Known rows, with every step that occurs:
zivi -> vokod -> pasul: [ -9 -28 -15  -3  -1 -10   4  -1 -20  10  -6  13  -3  12  21   1 -12  -4
  22   8   0   0   1   8  -9   1  -2 -11]
nabevaz -> bufin -> bera: [ 23   4  21   3   7  -3  18  22  -6   8   5   6 -14  -5   1  32   1   6
  30  -8  -7  -7   6  12  -7  14  18 -11]
pasul -> bufin -> nabevaz -> vokod: [ -6  38  -6  16  -5   4  -3  -3   8 -12 -14 -12   1 -12 -25  16 -12   1
 -26  -4   1  -5  -2 -10  15 -13   1   3]
sonir -> pasul -> bufin -> nabevaz -> vokod: [-14  37  -6  11  -5  -2   2  -5  12  -4 -16 -10  -4 -15 -12   7  -7   3
 -28   7   0  -5  -1 -18  19 -14   4   3]
zivi -> bufin: [ -7  -3   8 -10   8   2 -13   0  14  -4  -6  -2  13  -7 -18 -12  25  -9
  -1  -6   2  -1  -9   3 -11   8 -19   6]
bekeg -> nabevaz -> vokod -> zivi: [  5  16  -1  -9 -14  19  -6 -14 -15   2   8   0 -12  17 -20 -16 -17  14
   3 -15  -4  17  12  -2  14  -2  -4  -7]
pasul -> vokod -> zivi -> bufin -> nabevaz: [  4  -6 -16  -5   3 -15 -29   8  -8  -4 -26  15  13  15   2   0  12   2
  -9   3  17 -10  -7 -18  20 -11 -13   1]
pasul -> vokod: [  2   3   4 -14   0  -6 -24  -8  -5  -7  12   0  19  12   8  -4  -7   2
 -16 -10 -27  12   2 -11   8  -2   8 -17]
vokod -> zivi -> bufin -> bera: [ 16 -25  29  -8   4   4  -1  24  -9   3  -7   6 -10  12   4  -5  18  10
  32  -8  12  -1  -6   4   1  18   9   1]
nabevaz -> zivi -> vokod: [ -3 -11  18  -6  17  -2 -17   7  11  10  -7   9  -9  25 -24  -8  -6 -17
   0   8  -7 -14  -7   1   1  -6   5  -8]
zivi -> vokod -> nabevaz -> bera: [-13  -1   3   6  15   4   2   0  21  -8  -6   4  -6  -5  -4   1  21  -2
  -9   0   9  17  -5  13   1  -2   4  17]
sonir -> pasul: [-14   1  14 -19   4  -4   1 -11   3  23   4  -4 -11 -10  21 -23  17  -2
   1  15 -14   9   7 -19   2   0   4 -13]
vokod -> pasul: [  2 -15 -10  -5  -7  -3   6 -10 -16   8   7  -1   1  -6  23   1  -1  -2
  13   5  -9   8   8  20 -13   4  -4  -9]
nabevaz -> vokod: [ -7  28  18   2  -5  11  -5 -13   9 -10   2 -15  -4  -1 -24  -5 -17  -5
 -11 -12 -26  12   2   7   5   4   1   0]
nabevaz -> zivi -> bufin -> bera: [ 22 -10  39  -4  16   5  -3  27  19  -4  -7   0  -3   4 -22   1  29  -8
  11  -1  -2 -10 -12  22  -8  16   9  11]
bufin -> zivi -> vokod: [ -8 -14  14   0   1  -1   5   2 -12  10   7   1  -9  11  10 -19 -22 -10
  20  -5  -1  -3   1 -33  -5   6  -4  -6]
zivi -> vokod: [-10 -14   8  -7  12  -5 -11   1  -7  12  -8   9  -8  16  -5  -9  -8  -9
  15  -2   1  -1  -4 -18  -1  -2   0 -15]
vokod -> pasul -> bufin -> nabevaz: [  2   2 -32  12  -4  -8   3   2 -13   7 -13   1   5 -20  12  23   8   4
  -9  11  23 -12   2  -9   2 -16  -4  -7]
nabevaz -> zivi -> vokod -> pasul -> bufin -> bera: [ 13 -20  11   9   2   0  19  28  -7   6  -2   4 -11   2   6  20   2   9
  16   6  13 -16  -6  13  -6   4  27  -7]
nabevaz -> vokod -> pasul -> bufin -> bera: [ 10   0  10  13 -10   7  26  16  -9  -5   3  -8  -8 -12  10  21  -5  16
  13  -5   3   0  -1  15  -4  10  24  -4]
zivi -> bufin -> nabevaz -> vokod -> pasul: [ -4   8 -23  10  -8  -8   1  -4  -2 -15 -20   2   9  -2  -2  11  -6  -5
  -6   7  -1  -2  -3  23   1  -2 -13  15]
bekeg -> nabevaz -> bufin -> zivi: [ 12  27  -9   3 -10  11  28  -6  -8   8  33  -2   0 -17  -7   4 -12  -1
  10 -13  -6   0  20 -14 -17   6 -15   2]
bekeg -> nabevaz -> bufin: [ 13  33 -23  -5   3   4  11  -7  -1  11  16  11   2 -13 -30  24   7   4
   4 -13  -2   2  14   6 -12  -5 -14  -9]
pasul -> bufin -> zivi -> vokod -> nabevaz -> bera: [-16   2  -2  16   4  10  17   3  21 -11   5  -4  -3 -17   5  -1  11   4
 -12  -2  18   8  -4  -2  -1  -1   4  22]
bufin -> nabevaz -> zivi: [ 18   8  12  -1  16  -1 -23   4  18   7 -10   1  -5   3 -27   3  12 -20
 -20  14  -7 -16   0  10   6 -14   1   2]
nabevaz -> zivi -> vokod -> pasul: [ -2 -25 -10  -2   3  -8  -2   3  -6   9  -4  13  -5  18   7   1 -11 -12
  10  17  -4 -11  -1  22  -7  -3   2  -6]
sonir -> nabevaz -> vokod -> zivi: [  1   9  16   3 -18   8 -12 -12 -12  -2  -6  -5 -25  31   3 -10 -26   5
   7  -1 -14   5   2   2  18   1  16 -12]
bekeg -> nabevaz: [ 15  22 -10 -17   6  16  -4 -18  -5  13  13   1   4  -7 -32 -13  27  -1
  -2 -17   0  26  12  -5 -10  -5 -16 -10]
vokod -> zivi -> bufin -> nabevaz -> bera: [ -9  15 -10   4   0   8 -10  14  14 -12 -28  18  -7   4 -10   1  36   9
 -13   1  21   0  -4   7  19  -4  -7  19]
sonir -> nabevaz: [ 12  11  16   3   0  -1 -11 -14   3   7  -8  -9 -19  13   2   0  11 -14
   5   5 -17   8  -4   2  -5  -1  15 -18]

Rows:
[  3 -22 -17   3   7 -15  -5   6  -8   9 -16  18  -3  18   6   8  -6 -13
   5  22   5 -15  -3  16  -2 -10  -2  -2] => bufin -> nabevaz -> zivi -> vokod -> pasul
[ -7 -29 -12   2  -9  -8  16  -2 -24   9   6   7  -4   9  33  -9 -24  -5
  26   6   0  -2   6  -4 -12   7  -5  -4] => bufin -> zivi -> vokod -> pasul
[ -9  -4   2   7   0  -8  16   7 -10  10  10   9  -9   9   9   4 -33  -7
  24  -3  -1 -17   4 -25  -7   4  -3  -6] => nabevaz -> bufin -> zivi -> vokod
[-11  -2   7  -7  -7   7 -13   1   5 -12  -9   1   3  13 -17 -16  -3   6
   2  -8   4  -3  -7   5   8   8 -13  10] => nabevaz -> vokod -> zivi -> bufin
[-20   8   0  -7  -5   1  11  -4   6  18  10 -10  -5 -26  16  -7  13  12
 -14  10   5  -5   2 -28   1  -8   8 -16] => sonir -> pasul -> bufin
[  7 -11   8  -7  20  -7 -25   1  38 -18  -1  -5  29  -1 -26  -6  20 -18
 -29   7  -6 -10 -17  22  -8  -1 -10  22] => pasul -> vokod -> nabevaz -> zivi -> bufin
[ -4 -24   1  10  14  -8  11  -7   1   5  14 -15   6 -17  16  -3 -15 -10
   4   1  19   0  -4 -23 -13  -2  -3   7] => pasul -> bufin -> zivi -> vokod -> nabevaz
[  5  13   7   8 -11   4  24  -1  -6   7  29  -7  -3 -16  14   6 -25  -4
  15  -7 -14 -11  16 -12 -14  12  -7  -1] => nabevaz -> bufin -> zivi
[ -4   9   6   5  10  11   2  -7  26 -11   4  -6  -3 -20  -4   0  29   0
 -15  -3   1  23   1  23  -1   2   3  18] => vokod -> nabevaz -> bera
[ -8  -6 -21   4 -13   3  15  -5 -11   6  13  -7   6 -23  16  11  -1  12
  -2   2  10  -5   3   4 -12  -4   3 -13] => vokod -> pasul -> bufin
[ -6  22 -29   8 -18  13  20 -11  -4  -6  12  -9   8 -21 -11  11  -4  15
 -15  -6   7   5   4  11  -8  -8  -3  -2] => bekeg -> nabevaz -> vokod -> pasul -> bufin
[ -5 -16  -1 -17  -4  -3 -26   4  -4  -9  -3   9  17  21   4 -16   5  10
  -2  -6   1  -3  -8  -7  10   4  -9  -2] => pasul -> vokod -> zivi -> bufin
[ -3   9   1   2   8   4  -8  -5  24 -20   6  -2  11  -8   4   2  22   3
 -29  -5  -9  25  -1  17   7  -2   9  16] => pasul -> vokod -> nabevaz -> bera
[ 12 -10  31  -2   0   7   2  22  -3  -7 -11   2 -10  14  -6  -3   6  11
  25 -11   5   0  -8  10   6  18  10   8] => nabevaz -> vokod -> zivi -> bufin -> bera
[ 28 -17  30  -3  22  -5 -10  23  24 -15  -4  -2  14   5 -13   7  24  -8
  -3   1  -4  -5 -15  23  -5  10  13  17] => pasul -> vokod -> nabevaz -> zivi -> bufin -> bera
[-12 -24  -1   6  13 -13  16  -9   4  12  13 -14   1 -19  29 -12 -10  -8
   1  12  17  -1  -3 -32  -8  -5   0   7] => sonir -> pasul -> bufin -> zivi -> vokod -> nabevaz
[-12 -17  -2 -21  -4  -8 -20   3  -2  -3  -4  11  12  20  17 -23   9  11
  -3   5   1  -4  -7 -16  13   2  -6  -1] => sonir -> pasul -> vokod -> zivi -> bufin
[ -4  -5 -35  13   1 -15   2   7 -16   9 -22  10   2  -8  11  23   1   2
  -5  12  29 -18  -3 -17   5 -19  -4  -8] => zivi -> vokod -> pasul -> bufin -> nabevaz
[  4 -17   2 -18 -12  -2 -25  -5 -25   3  13   8   2  29  24 -14 -21  16
   2  -6 -13   6   8 -14  19  -2  10 -23] => pasul -> vokod -> zivi
[  3  18 -22  -1 -13  10  12 -19  -8  -6   6  -1   5  -2 -12   0  -7   1
  -2  -6 -12  21   9  27  -8   0 -11   4] => bekeg -> nabevaz -> vokod -> pasul
[  0   8 -19  10 -10  -6   3  -9  -9  -7 -13  -1   1  -2   6  13 -15  -5
  -3   7  -8   4   4  20   4  -4  -4   5] => bufin -> nabevaz -> vokod -> pasul
[  4  -8 -12  -3   6  -9 -21   8  -5   4 -28  12   3   7  -4  -1  18  -2
   2   5  26 -11  -5 -14  13  -8 -17   4] => vokod -> zivi -> bufin -> nabevaz
[ -6 -16   2 -24 -11  -7 -19  -6 -23  11  10   8  -3  28  39 -22 -14  19
   0   7 -15   6   9 -26  24  -3  14 -24] => sonir -> pasul -> vokod -> zivi
[-10  24  -9   7   6   7  -8  13  26 -15 -29  13   0  -8 -19   5  47   1
 -20   0  14   3  -6  10  11  -3 -10  23] => zivi -> bufin -> nabevaz -> bera
[ -4  10  -5 -10  -7  13 -10  -3   4 -10  -7   4   6  12 -32 -19   7   8
  -1 -12   9   5  -4   4   5   4 -20  11] => bekeg -> nabevaz -> vokod -> zivi -> bufin
[ 23 -14  13  10  20 -16  19  21  -4   7   1   7 -10  -3   5  37  -5   0
  32  -2   7  -7  -1  10  -8   8  17  -2] => zivi -> vokod -> nabevaz -> bufin -> bera
[-23  -9   4   2  -4  -3  18   4  -7  16   8  -1 -10  -1  22 -20 -18   1
   8   7  10 -13   0 -48  -1  -1   2  -8] => sonir -> pasul -> bufin -> zivi -> vokod
[-13  12 -18  12 -19   7  18  -6  -3  -7   9 -12   5 -19   4  14 -16  12
 -13  -1   1  -4   2  11  -6  -3   5  -4] => nabevaz -> vokod -> pasul -> bufin
[  2  12  -6  11 -17  -2   5 -17  -4 -10  -7  -7 -10  10  10   7 -16  -7
   2   7 -23   9   0  30  -4   3  11  -1] => sonir -> nabevaz -> vokod -> pasul
[ -4   2  14  -5 -14  11 -11  -9 -14   0   5  -4 -16  20  -1 -14 -30  12
   7  -9 -10   7   8  -1  17   3   5  -9] => nabevaz -> vokod -> zivi
[  1 -28   8   5  17 -11   5 -10  -1   7  12 -12   3  -9  16 -10 -16 -17
  11   1   9   7  -2 -18 -12   1  -6   9] => bufin -> zivi -> vokod -> nabevaz
[  7 -13  13  -4  23  -1 -17   0  38  -9  -2  -8  19 -10 -32  -8  27 -22
 -19   8   3  -9 -15  26 -15   1 -15  25] => vokod -> nabevaz -> zivi -> bufin
[ 29   1  26  -8  17  11   0  22  19  -4  -5   3   1   4 -38  -2  41  -5
   8  -7   5   0  -9  22 -10  12   2  12] => bekeg -> nabevaz -> zivi -> bufin -> bera
[ -9   3   3 -21  -1 -13 -17 -10  -1   4   9   1  11   9  27 -16   3   4
 -20   8 -30  11   3 -25  15  -4  11 -18] => sonir -> pasul -> vokod
[ 10   4 -16   4  10 -20  -1  -7   6  -4  17   1  19 -14   7  36 -17  -1
  -9   0 -11  -4   4  10  -7  -6   2  -2] => pasul -> vokod -> nabevaz -> bufin
[ -2  20 -16  13 -26  19  35 -11 -10  -4  30 -17   6 -24   7  -8 -20   8
  -6 -10   3   5  12 -11 -14   5  -9   8] => bekeg -> nabevaz -> vokod -> pasul -> bufin -> zivi
[  0  33   4  10   0   0 -11  -7   7  -9 -18  -8  -3  -1 -24   7 -11  -9
 -16  -4 -12   3   1  -3  15  -8  -4   6] => bufin -> nabevaz -> vokod
[ -4  -5  -5  11 -23  10  30  -4 -16   4  30 -17   4 -25  31  -7 -18   6
   5  -3   4  -6  11 -15 -17   8  -2   0] => vokod -> pasul -> bufin -> zivi
